In the rows, 128 means zero.
Known rows, with every step that occurs
piruka sedi suzuzet: [106 103 135 199 141  71 114 111 161 139 134 143 128 129 158 150 171  85]
zaki reta nuza dimufev piruka sedi: [168 125 186 183 108  25  86 121 105  84 138 127 137 117 164 130 115 154]
sedi suzuzet reta nuza dimufev piruka: [132 134 166 172 126  97 100 148 125 141 128 174 156 146 183 141 162  62]
nuza sedi suzuzet: [144 121 117 158 125  97 124 112 133 104 116 143 154 201 182 138 170  63]
dimufev piruka sedi suzuzet reta nuza: [136  96 176 179 118  44  96 131 156 139 101 154 136 119 170 148 164  68]
zaki reta nuza dimufev: [170 159 174 166 118  65  98 119  84  86 154 131 139 132 156 116 106 165]
suzuzet reta nuza sedi: [170 156 175 124 143  97 118 144  99 118 140 153 123 147 148 142 137 102]
reta nuza dimufev: [149 182 163 144 120 102 114 131 101  95 161 147 142 128 131 125 151 150]
suzuzet reta: [154 149 148 147 155 113 115 143 121 167 142 153 109 108 161 132 113 114]
nuza sedi suzuzet reta piruka dimufev: [149 110 140 153 124 121 105 153 118  89 130 162 168 190 191 155 175  75]
dimufev piruka sedi: [148  97 151 173 112  41 103 119 165 134 100 129 122 100 161 135 144 110]
suzuzet sedi: [156 137 137 139 153 111 125 125 147 124 137 136 127 101 126 155 162 138]
sedi suzuzet reta nuza dimufev: [124 148 160 172 141 115 107 144 116 142 148 175 150 148 172 142 161  73]
sedi suzuzet reta: [124 133 138 174 149 119 114 133 133 168 131 168 136 147 182 137 147  62]
sedi suzuzet reta piruka dimufev: [125 129 148 165 131 140 101 157 121 128 140 180 161 145 179 145 165  97]
dimufev suzuzet: [164 138 138 150 114  91 121 101 127 151 140 147 158 117 172 102 144 118]
zaki reta piruka dimufev suzuzet: [179 125 164 159  96  87  91 127  89  76 146 142 170 124 177 112 119 187]
sedi suzuzet: [121 139 121 171 130 115 123 110 139 144 125 156 148 160 168 123 160  78]
sedi suzuzet reta nuza: [129 151 161 159 144 115 116 133 119 150 134 173 144 153 162 135 157  66]
nuza sedi suzuzet reta piruka: [141 126 134 153 129 107 118 137 118  97 118 165 148 187 186 150 174  87]

Rows
[193 106 178 133 113 113  93 153 109 118 165 149 190 145 180 135 148  76]
piruka dimufev suzuzet reta nuza sedi
[155 135 146 176 127  98  97 144 118 152 171 160 155  99 197 129 136 121]
nuza dimufev suzuzet reta
[128  93 152 207 122  61  83 154 154 139 134 153 142 105 197 158 155  89]
nuza dimufev piruka sedi suzuzet reta
[172 149 178 138 126  89 115 124 106 156 150 164 152 109 167 115 141 107]
dimufev suzuzet reta nuza
[150 155 156 133 117  92 127 111 108  81 125 149 156 196 146 131 178  84]
reta nuza sedi suzuzet
[131 139 159 160 145  94 109 152 120 126 140 165 104  85 148 153 149 170]
suzuzet reta piruka sedi
[163 128 155 132 102 132 103 147 116  76 152 161 184 106 148 140 184 180]
reta piruka dimufev suzuzet sedi
[187 147 172 145 116  54 111 106  84  69 130 123 137 168 155 119 112 141]
zaki reta nuza sedi
[108 111 166 202 149  71  99 141 142 136 155 159 131 118 164 168 172  84]
piruka sedi suzuzet reta nuza dimufev
[162 159 174 143 118  92 111 129 109  97 166 153 167 109 139 137 176 143]
reta nuza dimufev suzuzet sedi
[159 164 170 145 102  80 104 135 111  95 135 147 150 124 144 123 151 137]
reta nuza dimufev piruka
[133  81 157 190 123  47  96 132 168 154  98 150 132 114 185 148 155  64]
dimufev piruka sedi suzuzet reta
[109  98 148 200 155  75 107 129 156 158 139 153 120 117 169 161 161  73]
piruka sedi suzuzet reta
[103 134 139 178 119  89 117 123 134  89 126 164 133 119 144 146 192 168]
reta piruka sedi suzuzet
[152 139 133 174 112  95 104 125 124 133 166 150 164 110 186 119 147 133]
nuza dimufev suzuzet
[150 145 148 171 116 103  97 150 108 127 168 171 159  95 192 132 151 158]
nuza dimufev suzuzet reta piruka
